What can hang from each mark:
gosoke: poro
podim: golo
dibu: golo kenul
golo: dibu podim subu
bososum: kenul poro
kenul: bososum dibu feviv
feviv: kenul
poro: bososum gosoke losokal

Each row was made from one small tree. Brackets hold a mark, then the marks that hang from it, in alphabetical order. Every link used is in the known rows. Write each row's tree.
Known rows:
{feviv {kenul {dibu golo}}}: [ 2.04  0.67 -2.15 -0.63  1.97 -0.34  2.29 -0.49 -0.03 -0.74 -0.62 -0.17
  0.05 -0.94  0.63  0.70  0.76  0.50  0.06  0.50 -1.46 -0.30  0.03]
{dibu {golo podim subu}}: [ 1.23  0.41 -3.12 -1.09  2.85  0.25 -4.06 -0.77  0.54 -1.08 -0.23  0.96
  0.10 -0.40  1.52  0.69  0.07 -0.34  0.32  0.03 -1.01  0.24 -1.46]
{golo {dibu {kenul feviv}} podim subu}: [ 0.27 -0.67 -2.87 -1.20  0.97  0.39 -8.62 -0.51  0.34 -0.97 -0.18  0.51
 -0.16 -0.35  1.75  0.41 -0.71 -0.50 -0.49 -0.22 -0.33  0.85 -3.55]
{dibu kenul}: [ 0.52  0.08 -0.91 -0.29 -0.11  0.41  0.14  0.42 -0.42 -0.48 -0.69 -0.32
 -0.95 -0.03  1.14 -0.15  0.36 -0.36 -0.53 -0.69 -1.22  0.43  0.42]
{feviv {kenul bososum}}: [ 1.95  0.79 -1.83  1.46  1.96  0.28  0.00  0.28 -0.40 -0.56 -0.22 -0.65
 -0.40  0.52  2.74  0.53  0.39 -0.52 -0.80 -0.51 -1.19 -1.40  1.06]
{poro {bososum {kenul dibu}} gosoke losokal}: [ 2.43 -0.32 -1.48 -3.38  2.01 -0.06  1.36  0.40 -0.16 -0.94  1.24 -0.09
 -0.74  0.30  2.85 -0.52  0.69  1.34  0.05 -0.40 -1.03  0.72 -0.70]
{kenul {bososum {poro gosoke}} dibu feviv}: [ 0.56  0.08 -0.73  0.81  1.37 -0.47 -0.53 -0.16  2.10 -0.94 -2.72  0.85
 -0.77 -0.74  0.85  0.23 -0.27  0.69 -1.05  0.56 -0.23 -0.11  3.31]
{bososum {poro gosoke}}: [ 0.63  0.45 -0.69  1.48  0.19 -0.09 -1.00  0.17  0.57 -0.49 -1.94  1.69
 -1.38  0.05  0.47  0.39  0.16 -0.22 -1.08  0.38 -1.03 -0.03  1.83]
{poro {bososum kenul} gosoke losokal}: [ 2.00  0.19 -1.85 -2.31  2.26  0.31  0.33  0.78 -1.02 -0.75  1.74 -0.05
 -0.88  0.94  3.49 -0.53  0.87  1.25 -0.21 -0.78 -1.47  0.70 -1.53]
{golo dibu podim}: [ 1.64 -0.42 -2.25  0.02  1.03  0.37 -4.44 -0.01 -0.03 -0.77 -0.46  1.14
 -0.74 -0.03  2.32  0.78  0.10 -0.82 -0.76  0.17 -1.14 -0.37 -2.38]
{podim {golo {dibu {kenul feviv}} subu}}: [-1.21 -1.05 -3.23 -0.56  0.42  0.37 -3.60 -0.59  0.56 -0.92 -0.44  0.83
 -0.33 -0.84  1.82  0.29  0.12  0.42 -1.06 -0.72 -0.34  0.67 -2.50]
{gosoke {poro {bososum kenul} losokal}}: [ 2.76  0.70 -2.13 -3.31  2.35  0.73  2.11  0.92 -1.82 -0.85  3.11 -1.02
 -0.53  1.54  2.57 -1.15  0.98 -0.08  0.19 -1.27 -1.72  0.28 -0.41]
{bososum {kenul {dibu {golo podim}} feviv}}: [ 1.76 -0.05 -2.75 -3.02  3.30 -0.19  0.63 -0.60  0.36 -1.18  0.10 -0.12
  0.45 -1.72 -0.24  0.23  0.40  0.66  0.78 -0.45 -0.10  0.42 -3.02]
{poro {bososum kenul} losokal}: [ 2.66  0.00 -2.53 -2.96  2.54  0.73  2.12  0.52 -1.25 -0.91  2.32 -0.84
 -0.76  1.08  2.91 -0.43  0.95  1.01  0.07 -0.74 -2.14  0.96 -2.18]
{podim golo}: [-0.06 -0.16 -1.90  0.38  0.78  0.35  1.67 -0.17  0.11 -0.54 -0.48  0.77
 -0.98 -0.66  1.73  0.38  0.76  0.42 -0.74 -0.77 -1.03  0.05  0.41]
{podim {golo dibu}}: [ 0.13 -0.80 -2.58  0.57  0.49  0.33  0.39 -0.09  0.15 -0.72 -0.69  1.54
 -0.92 -0.53  2.31  0.63  0.92  0.01 -1.28 -0.30 -1.15 -0.48 -1.45]
{poro {bososum {kenul feviv}} gosoke losokal}: [ 1.29  0.18 -2.17 -2.52  2.38  0.32 -1.03  0.57 -0.92 -0.78  1.86 -0.67
 -0.52  0.38  2.68 -0.54  0.56  2.64 -0.16 -0.88 -1.34  1.63 -2.37]
{dibu {golo subu} kenul}: [ 0.25  0.24 -2.49 -1.10  1.44  0.27 -0.90 -0.23  0.23 -0.95 -0.63  0.29
 -0.12 -0.22  1.03  0.00  0.48 -0.31 -0.02 -0.39 -1.24  0.46 -0.59]
{gosoke {poro {bososum {kenul feviv}} losokal}}: [ 2.08  0.71 -2.49 -3.53  2.48  0.73  0.86  0.72 -1.69 -0.90  3.19 -1.63
 -0.18  1.01  1.81 -1.18  0.68  1.31  0.23 -1.34 -1.57  1.19 -1.17]
{poro bososum gosoke}: [ 0.51  0.31 -0.30  0.03  1.05  0.19 -1.90  0.61 -0.28 -0.58 -0.17  0.08
 -1.09  0.21  2.80  0.19  0.41  0.59 -0.77 -0.55 -1.76  1.13  0.33]
{kenul bososum feviv}: [ 0.44  0.23 -1.69  0.62  1.72  0.46 -0.64  0.31  0.47 -0.82 -0.77 -0.84
 -0.30 -0.20  1.57  0.17  0.18  1.06 -0.73 -0.79 -1.06  0.20  0.70]
{gosoke {poro losokal}}: [ 1.88  0.92 -2.02 -1.41  0.57  0.54  0.17  0.56 -0.94 -0.54  1.18 -0.17
 -0.69  1.10  1.74 -0.80  0.55  0.61 -0.18 -0.48 -1.53 -0.18  2.17]
{bososum kenul {poro gosoke losokal}}: [ 2.12  0.31 -2.23 -0.83  1.42  0.03  1.29  0.34 -0.21 -0.66 -0.07  1.59
 -1.19  0.81  1.10 -0.33  0.55  0.36 -0.58  0.07 -0.80 -0.50 -0.06]
{podim {golo {dibu kenul} subu}}: [-0.51 -1.07 -2.98 -0.29  0.24  0.36 -2.36 -0.40  0.45 -0.89 -0.57  1.50
 -0.71 -0.24  2.55  0.28  0.43 -0.87 -1.11 -0.61 -0.48 -0.30 -1.74]

Write each row's tree:
[ 2.29  0.95 -1.88  1.97  2.23  0.18  0.91 -0.06  0.21 -0.68 -1.14  0.29
 -0.88  0.73  2.07  0.71  0.21 -1.26 -1.09  0.52 -1.52 -1.54  2.14]
{feviv {kenul {bososum poro}}}
[ 1.67  0.54 -1.96  0.66  1.92  0.06 -0.08  0.32  1.08 -0.77 -1.53  1.55
 -1.35  1.15  3.70 -0.13  0.28  0.68 -1.17  0.75 -1.41 -0.82  3.62]
{kenul {bososum {poro gosoke losokal}}}
[ 0.03  0.32 -3.08 -1.92  2.63  0.24 -5.22 -0.80  0.45 -1.00 -0.39  0.10
  0.29 -0.91  1.22  0.23 -0.29  0.40  0.37 -0.30 -0.77  1.32 -1.99]
{dibu {golo podim subu} {kenul feviv}}
[ 1.04 -0.75 -2.57 -0.97  0.81  0.40 -7.30 -0.33  0.28 -0.93 -0.31  1.09
 -0.52  0.20  2.53  0.42 -0.42 -1.77 -0.56 -0.17 -0.46 -0.21 -2.71]
{golo {dibu kenul} podim subu}
[ 1.94 -0.07 -2.87 -1.60  3.80 -0.10 -2.24 -0.88  1.98 -1.52 -1.21  0.78
  0.42 -0.63  2.74  0.54 -0.07 -0.68  0.26  0.23 -0.36 -0.96  0.79]
{kenul bososum {dibu {golo podim subu}}}
[ 1.56  0.12 -1.88 -0.74  2.66 -0.12  3.82 -0.04  1.39 -1.21 -1.65  0.09
  0.02 -0.67  1.91  0.18  0.88  0.31 -0.22  0.15 -1.22 -0.84  1.94]
{kenul bososum {dibu golo}}
[ 0.67 -0.44 -2.28 -0.32  2.05  0.40 -4.99  0.18  0.55 -0.95 -0.99  0.04
 -0.36 -0.17  3.79  0.16 -0.19 -0.56 -0.94 -0.31 -0.65 -0.41 -1.38]
{golo {dibu {kenul bososum feviv}} podim}
[ 0.01  0.17 -1.34  0.01  1.42  0.44 -0.51  0.49  0.32 -0.72 -0.97 -1.10
 -0.45 -0.15  2.10 -0.27  0.12  0.56 -0.70 -0.97 -0.89  0.27  1.06]
{dibu {kenul bososum feviv}}
[ 1.84  0.48 -2.84 -0.99  2.06 -0.30 -0.59 -1.00  0.41 -1.01 -0.26  0.09
  0.45 -0.79  0.23  0.81  0.33  0.04  0.28  0.39 -0.94 -0.19 -0.57]
{feviv {kenul {dibu {golo subu}}}}
[-0.83 -0.82 -2.64  0.26  1.54  0.32  0.02  0.12  0.75 -0.89 -1.19  0.47
 -0.53 -0.59  3.78  0.00  0.61  0.36 -1.50 -0.82 -0.65 -0.46 -0.44]
{podim {golo {dibu {kenul bososum feviv}}}}
[ 0.82  0.16 -2.15 -0.96  2.83 -0.14  2.39 -0.26  1.47 -1.24 -1.50 -0.53
  0.34 -1.25  1.12  0.17  0.57  1.63 -0.15  0.08 -1.12  0.17  1.18]
{kenul bososum {dibu golo} feviv}
[ 1.54 -0.65 -2.96 -0.29  1.07  0.41 -7.41 -0.51  0.44 -1.05 -0.18  1.32
 -0.39  0.15  2.00  0.88 -0.34 -1.28 -0.56  0.00 -0.63 -0.30 -3.05]
{golo dibu podim subu}
[ 2.82  0.19 -2.89 -1.44  1.64  0.43  2.94  0.08 -0.43 -0.82  0.50  0.74
 -1.11  0.89  0.48 -0.24  0.66  0.05 -0.34  0.19 -1.45 -0.27 -0.68]
{bososum kenul {poro losokal}}
[ 2.37  0.17 -0.65 -3.03  1.59  0.21  3.25  0.61 -0.89 -1.00  1.78 -1.14
 -0.31  0.20  0.60 -0.77  0.69 -1.31  0.23 -1.40 -0.67 -0.05  0.13]
{gosoke {poro {bososum {kenul dibu}}}}
[ 1.69 -0.12 -2.74 -2.16  2.58 -0.14 -3.04 -1.14  1.39 -1.26 -0.73  0.95
  0.22 -1.01  0.95  0.68 -0.13 -0.31  0.57  0.46 -0.55  0.26 -0.67]
{kenul {dibu {golo podim subu}}}
[ 1.23 -0.33 -1.78  0.99  1.11  0.32  0.44  0.39  0.86 -0.98 -2.14  1.18
 -1.25  0.77  2.75  0.09  0.35 -1.94 -1.65  0.57 -1.47 -1.35  1.15]
{golo {dibu {kenul {bososum poro}}}}
[ 2.11  0.89 -1.74 -2.40  1.67  0.73  0.05  0.66 -1.18 -0.72  2.00 -0.85
 -0.85  1.46  3.37 -0.83  0.64  0.85 -0.16 -0.39 -2.58  0.89  1.88]
{gosoke {poro bososum losokal}}
[ 0.88 -0.30 -0.63 -2.23  1.73 -0.21  0.02  0.26  0.01 -0.93  0.53 -0.73
 -0.29 -0.94  0.68 -0.17  0.30  1.31 -0.08 -1.06 -0.26  1.45 -1.79]
{poro {bososum {kenul dibu feviv}} gosoke}
[ 2.34  0.40 -2.64  0.04  2.22  0.49  1.61  0.07  0.85 -0.94 -0.93  0.71
 -1.20  1.27  3.10 -0.03  0.38  0.39 -0.93  0.88 -2.08 -0.70  3.00]
{kenul {bososum {poro losokal}}}
[ 2.41  1.16 -2.37  1.29  2.44 -0.11 -0.74  0.11  0.33 -0.56 -0.89  1.15
 -1.06  1.33  4.01  0.19  0.24  0.34 -1.16  0.94 -1.48 -1.45  3.15]
{feviv {kenul {bososum {poro gosoke losokal}}}}
[-1.07 -0.83 -2.51 -0.20  0.39  0.30 -0.71 -0.13  0.09 -0.67 -0.76  0.63
 -0.73 -1.03  2.05  0.13  0.57  0.75 -1.21 -0.62 -0.87  0.59 -1.86]
{podim {golo {dibu {kenul feviv}}}}
[ 1.23  0.47 -1.53  0.03  1.59  0.06  0.11  0.49  0.96 -0.67 -1.73  1.30
 -1.43  1.21  4.14 -0.61  0.20  0.14 -1.18  0.58 -1.26 -0.72  3.97]
{dibu {kenul {bososum {poro gosoke losokal}}}}
[ 0.92 -0.21 -1.29 -0.42  1.44  0.05  0.51 -0.07  1.28 -1.00 -1.25 -0.98
 -0.15 -0.86  1.05  0.13  0.02  1.09 -0.49 -0.36 -0.57  0.26  1.55]
{kenul bososum dibu feviv}
[ 1.23 -0.06 -2.46 -2.44  2.30 -0.18  3.82 -0.22  0.14 -1.15 -0.05 -0.54
  0.45 -1.61 -1.39 -0.02  0.88  1.27  0.45 -0.62 -0.45  0.54 -2.48]
{bososum {kenul {dibu golo} feviv}}
[ 0.33  0.29 -1.35  0.57  1.62  0.33  0.31  0.12  0.88 -0.84 -1.88 -0.24
 -0.89  0.04  1.34 -0.15 -0.08 -0.31 -1.04  0.07 -1.20  0.20  2.21]
{dibu {kenul {bososum poro} feviv}}
[ 1.66  0.18 -0.92 -3.24  1.80  0.17  1.85  0.43 -0.80 -1.03  1.94 -1.77
  0.07 -0.34 -0.28 -0.80  0.39  0.00  0.27 -1.49 -0.52  0.90 -0.67]
{gosoke {poro {bososum {kenul dibu feviv}}}}
[ 1.34  0.38 -1.46 -1.35  1.52  0.33 -1.74  0.52 -0.38 -0.61  0.65  0.10
 -1.19  0.91  4.28 -0.20  0.58  2.04 -0.53  0.02 -2.30  1.44  0.66]
{poro bososum gosoke losokal}
[ 1.03  0.27 -1.08  0.77  1.46  0.35  1.73  0.31  0.78 -0.80 -2.00  0.40
 -1.26  0.59  2.32 -0.10  0.18 -1.51 -1.13  0.11 -1.39 -0.82  2.98]
{dibu {kenul {bososum poro}}}
[ 0.96  0.45 -2.00 -1.40  2.33  0.23 -1.08 -0.12 -0.08 -0.73 -0.86  0.48
 -0.43 -0.53  2.37  0.11  0.44 -0.49  0.16 -0.06 -1.40  0.21 -0.55]
{dibu {golo podim} kenul}
[-0.10  0.52 -2.16 -0.55  2.78  0.28  1.60  0.30  0.49 -0.97 -1.35 -0.72
  0.06 -0.56  2.28 -0.27  0.70  0.98 -0.42 -0.58 -1.43  0.28  0.65]
{dibu golo {kenul bososum feviv}}
[ 0.44  0.55 -2.46 -1.08  3.79  0.23 -1.64 -0.06  0.64 -1.00 -1.15 -0.28
  0.08 -0.71  3.30 -0.05  0.18  0.36 -0.11 -0.30 -1.04  0.09  0.09]
{dibu {golo podim} {kenul bososum feviv}}
[ 1.55 -0.48 -1.30 -2.81  2.02  0.22  1.68  0.02 -0.20 -1.10  1.14 -1.59
 -0.19 -0.84  0.15 -0.07  0.39  1.04  0.14 -0.96 -0.93  1.73 -2.50]
{poro {bososum {kenul dibu feviv}}}
[-0.06 -0.99 -3.32  0.31  0.52  0.35 -2.50 -0.55  0.62 -0.98 -0.37  1.77
 -0.55 -0.35  2.05  0.73  0.50 -0.33 -1.10 -0.42 -0.65 -0.40 -2.13]
{podim {golo dibu subu}}
[ 2.30  0.34 -1.46  0.37  1.82 -0.13  1.13 -0.10  0.46 -0.76 -0.71 -0.75
 -0.24 -0.14  2.09  0.53  0.25 -0.42 -0.51 -0.12 -0.75 -1.37  1.81]
{feviv {kenul bososum dibu}}
[ 0.92  0.65 -1.95  0.22  2.84  0.18  3.57  0.10  0.96 -1.03 -2.28  0.82
 -0.76  0.20  2.42 -0.12  0.77 -1.05 -0.81  0.53 -1.88 -0.84  2.58]
{dibu golo {kenul {bososum poro}}}
[-0.22 -0.77 -2.57 -0.60 -0.10  0.42 -5.52 -0.16  0.18 -0.93 -0.37  0.01
 -0.19 -0.28  0.70  0.18 -0.19  0.15 -0.82 -0.43 -0.71  0.96 -2.92]
{golo {dibu {kenul feviv}} subu}
